Known rows, with every way that one mark hangs from another:
[X [C [G [Z R]]] H]: [ 12 -24  -8  10   3  -5 -10 -17   1   0  11  -1   3  -7  -9  -4  10 -18
   5  18   0   0   5  -8  -5 -43  -3]
[E [W [C G X] H]]: [-18 -31 -10  13  17  -6   8   3 -29  -6  -9 -13   1  -4  -4 -20 -21 -11
 -15  14  -9  -2  16   4  17 -15 -10]
[G [C X] U [Z R]]: [  1  12   4   2  -6  -2   0  13  37  20  -1 -27   8  21   8   1   3  21
  23  -7   2   9  -6 -15   4   5  -4]
[U G]: [  1 -19   3  -4  19  -2   2 -21 -13   1   7  21 -16 -13  -2  24  -4   1
 -21  11  -6  -5  11  -1 -14   7   4]
[W C E]: [ -8 -13  -9  -7  -3   1  -2  -9  24  13   2  36   1   0   2 -14   2   3
 -15   7  -6  -3 -27 -16 -10  -3  -7]
[E [W H] [X [C [G Z]]]]: [-10   1  -9  21   7 -10   3   5  -2 -18  -4 -27   0  -6  -4  -7  -1 -26
 -18   7 -23   0  -2  -1  -2  10  -9]
[C [G [U D] [Z R]] [X H]]: [ -6   2 -11   4  20  22   0  -7  14  -3   8 -34  -7  14   3  24  -7   3
  20  -5   6   9 -17   3  22 -23   2]
[Z [R [C X]]]: [ 12  -3   9 -33 -13  -7  25   5 -24  22 -16  -3  -1 -10   6  -6 -13  21
   3  25   1  -4   1 -14 -13  14  12]
[R [U G]]: [ 10  -8   2   0   0   8   3 -11 -13   4   2  22  -7  -8   0   6 -11  11
 -21  -1 -10  -6   8   2 -13  26  -4]
[D [U [G [C X]]]]: [-18   1  20   2  20  -2   1  17  -2  -5  -6  38   1  -8   7 -20   1   5
  -2  -8 -11  -1  19   1  11  10 -17]
[D [U [G C]]]: [-10 -10  17  12  19  -9 -10   5   4  -9   3  39  -2 -15   1 -17  18   1
   1  -8   2  -3  25   5   1   9 -22]
[Z [R [C X] [U G]]]: [ 15   3   3 -26   4   9  24   1 -24  12 -13   8   6  -5  15 -16 -22  27
   5  16  -6  -7   9  -6 -11  25   4]
[R [C G [X H]] U Z]: [  3  22 -10 -11 -55   1  10   4 -31  10 -15   2  16  -2  -5 -17 -37   3
  -1  -5  18  -7   4   4   2  14  25]
[X [C [G U Z]] H]: [ -2  -2   0  28 -14 -14 -17  -3  15   1   8  19   5   8 -12   1  13 -17
   6 -12   6   4   3   7   0 -28  -4]
[X H]: [  7 -23   1   1 -31 -13   0  -4 -26  11   6   4 -12 -18 -22   6   2  -5
 -26  10   6  -6   4  -3 -11  -3   3]
[X [C [G [U D] [Z R]]] H]: [  5  -6  -1  16  15   7 -17 -14  18 -12  15 -14  -2  13  -4  11  31 -10
  23   2  11   7  -6   8   7 -34  -2]
[G Z]: [  4   1  -6  -1 -16  -6  -4 -16  22  11   2   0 -13   0  -6  16  -7   7
  -8  -6   7   1 -10 -10 -15  13   7]
[E W [X [C [G U Z]] H]]: [ -3  26  -4  24   1 -17  -2  22   1 -17   2 -23  13   4 -10   4   5 -27
 -12  -6 -23   5  -2   7  -1   2  -6]
[E [X C]]: [  4   1  17 -11 -23 -19  12  14 -14   7  -7  25  -2 -13  -7   9  13 -11
 -28  12 -24  -1 -14 -14 -20  23   5]
[E [W [C [G U Z]] H] X]: [-23  -6 -24  35  12 -17   2   9  22 -11   1 -34  11   9  -2  -5  -2 -14
   2 -18   4   7  -3   4   9  12 -16]
[D [U [G [C X] [Z R]]]]: [ -9   1   2   5  35   9  -1   3  28  -3   1   3   5   2  15 -21   4  12
  19  -6  -5   3  12 -11  12   1 -19]
[X [C [G Z]] H]: [  1 -11  -2  13 -13 -14 -16 -14   2  -3   6  24   0  -5 -13  -1   3 -23
  -3   3   3  -1   2   0  -5 -37   2]
[X C H]: [ 10 -21  13   4 -35 -20  -6   1 -28   6   4  24  -5 -14 -23  -9  22 -14
 -25  19  -2  -6   7  -3 -14 -13   4]
[X [C [G U [Z R]]] H]: [  9 -16  -6  25   1  -5 -11  -6  13   4  14  -7   8   7  -8  -2  21 -12
  13   3   3   5   5  -1   0 -35  -9]
[Z [G [C [X H]] [U D]] R]: [  3  -2  10  -7  19  11  -2  21  -9  -3   8 -27   4  13   4 -11  35   5
  14   0   7   2  15   9  21 -22   4]

Rows:
[  6  30  -2 -18 -25  10  -3 -17  -5  -8 -11   2   1   4   6   7 -15  11
  15 -10  31  -4  -6  14  -6  32  25]
[R [C G] [U D] Z]
[ -4  -7  13  -7 -36 -17   0  18 -20  12  -4   7   2  -9 -14  -8  -4  -4
 -10   9   1  -4   4  -7   3 -12   4]
[G [C [X H]]]
[ -7   8   4  19  -1  -1 -23 -10  20 -15   9  12  -5  14  -8  14  24 -15
  15 -12  14   6  -9  17   7 -27   3]
[X [C [G [U D] Z]] H]
[ 23 -15   2 -25  14  -7  13  -3 -22  11  -3   1   0 -12  10 -20  16  13
   4  16  12  -8  27  -2 -18   0  12]
[Z G [R C]]
[ 24  -7   4 -14  -4  23   6  -8  -9   5   2 -21 -13  -2   1   7   6  21
  -4   8  -1  -2 -12  -3  -6  27  -3]
[Z [R [U D]]]
[  3   4   6   5   2 -18   7  21 -44 -19  -2  -7   6 -21 -14   2  -2 -35
 -34  22 -36  -4   7   3  -6  -5  -4]
[E W [X [C G] H]]
[-15   7  20 -21  28   5  -5  -6  -1 -15  -3  16 -13   1  10  24  -1   3
   3   9  -3  -1  -1   5   6   0  10]
[U D [G [C X]]]
[ 14 -10   3  -6  40  20   2  -4  -2  -1  12 -25 -13  10  10  12  36  14
   2  -3   3   3  10   9   4   3   4]
[Z [G [U D]] R]
[ -7 -17   1  -5  -9   0   9   3 -35   8  -3  13  -5 -15  -9  11 -29 -13
 -19   8 -11  -2   2  -1  10 -26   3]
[C G [X H]]
[ 15   3 -11  -4  19  30  -5 -23  22  -5   4 -20  -8   6  11  16 -12  12
  19  -7   4   4 -16   1   2   3  -5]
[C [G [Z [R [U D]]]]]
[  3   7  15 -15  34  16   2  19   4   0   2 -22   1  19  18  -2  30  15
  17  -4  -2   5  11   6  17  -6   3]
[Z [G [C X] [U D]] R]
[ -7  -1  10   4  19   9  -5  -8   3  -6   3   9 -16   4   2  37   2   2
   5 -11   5   6  -7  16   7   2  -1]
[C [G [U D]]]
[-14   5   6  18  19  -7 -19  -4  37 -11   5  28  -1  -3   5 -16  15   3
  14 -21  12   1  16   2   0   7 -19]
[D [U [G C Z]]]
[-27   9 -14  29  -4  10   0   6  48   1   4   8   6  12  11 -15  11 -15
  -4 -16 -24   7 -41  -9   6   8 -21]
[W [E [X [C [G U Z]]]] H]
[ 10  19  -6  -9 -41  -2   3 -10 -10   8 -12   9  11  -2   4  -5 -24   9
   5  -9  23  -6   7   4 -13  30  19]
[R [C G] U Z]
[  8   5  -4   2  14  15  -5 -16  36   3  10 -37 -15  18   3  29  20  21
  18  -6  15   8 -18  -2  -3  15   3]
[G [U D] [Z R]]
[  9  25   4 -17  -9  22  -3   4  31   4  -7 -29   1  19  13  -6  -4  25
  25  -5   3   4 -21 -10   7  17  -1]
[G [C X] [Z [R [U D]]]]
[ 11  26   1  -9 -13  16 -16  -3  10 -11   3 -15   4  17   7  -9  24   8
   3 -20  22  -3  12  11   2  24  21]
[R [U D] [Z [G C]]]
[-10  -9   2  10 -11  -1   8  14 -23  12  -1  10  -1  -1  -9  12 -18  -6
 -11  -8  -8   3   2   5  15 -17  -2]
[C [G U] [X H]]
[  2  -9   2  -7  -8  -7  17  14 -29  16  -7  -4  10  -6   1  -8 -12   6
  16  11   9   0  10   3   6 -17   2]
[Z [R [C [G U] [X H]]]]
[ -4  19   1   4  -3   6 -12 -12  39  -1   5 -12 -18  20  -1  31  13  15
   9 -21  17   8 -21   6  -3  22   7]
[G [U D] Z]
[ -7   8   1  -2 -36 -15  -9   9  14  10  -2  -4   3   2 -11  -8  -8  -1
   3  -4  11   0  -5 -10   2 -15   7]
[G [C [X H]] Z]
[  1  23  -8 -10 -28  -3   5  -3  -3   3 -10  16   8   2   2 -21 -28  14
   7  -8  14  -7   1   4  -7  13  14]
[R [C [X H]] [U [G Z]]]
[ 18  -7 -16   4   4  18   1 -15  17  11   3 -14   2   1   7   3 -21  11
   9  -6  -4   2  -5  -9  -4   2 -13]
[C [G [Z [R U]]]]
[-13  17 -14   4  -6   4  -3   2  28  -6   5  22   9  -5   2  -6  -4 -29
 -15   1 -30   1 -42 -14  -4 -17  -7]
[W [E [X [C [G Z]] H]]]
[-10  -2 -11   1  -9   1   0  -7  -1   5  -1   4  -4  -3  -7  12 -33 -11
  -6  -5  -2   1  -8  -4   9 -27   7]
[C [G Z] [X H]]
[  6  16  11 -22   2   6   0 -15 -10 -12  -8  27  -9  -5   9   2  -1  20
   9   1  18  -8   1  17 -15  33  12]
[R C [U D G]]
[-19 -14 -26  20  13 -16   2  -3  11 -15  -1 -28   6  -4  -3  -6 -12 -20
  -6  -4   1   1  -2  -3   5   4 -10]
[E [W [C [G Z]] H] X]
[ -1   2  14 -18   6  -5   3  19 -10   8  -7  16   2   2   8 -14   4   2
  -8  -4 -10  -2  19  -2   4 -10   7]
[Z [G [C X]]]
[ -7 -12 -11   4  10 -25   7  14 -31 -16   0  -8  12 -20 -14   2 -13 -30
 -22  12 -11  -3   6   1   0 -11  -5]
[E [W [C G]] [X H]]
[ 10  -5   8 -12  12  12   9   7  -8   9  -3   0   8   0  13 -11 -11  17
   2  12 -17  -3  12 -10   1  11 -10]
[Z [R [U [G [C X]]]]]
[-10  -4  -9  18   8 -24   7  25 -19 -12   3 -12  17  -6 -13   4  -3 -23
 -13  -3  -8   2   6   8   6  -3 -10]
[E [W [C [G U]]] [X H]]
[ 11  13   8 -34  18  22  17  -7 -20  -4 -13   1  -4   1  19  -3 -12  28
  14  15   1  -5  -2   5  -4  27  12]
[Z [R [C X] [U D G]]]
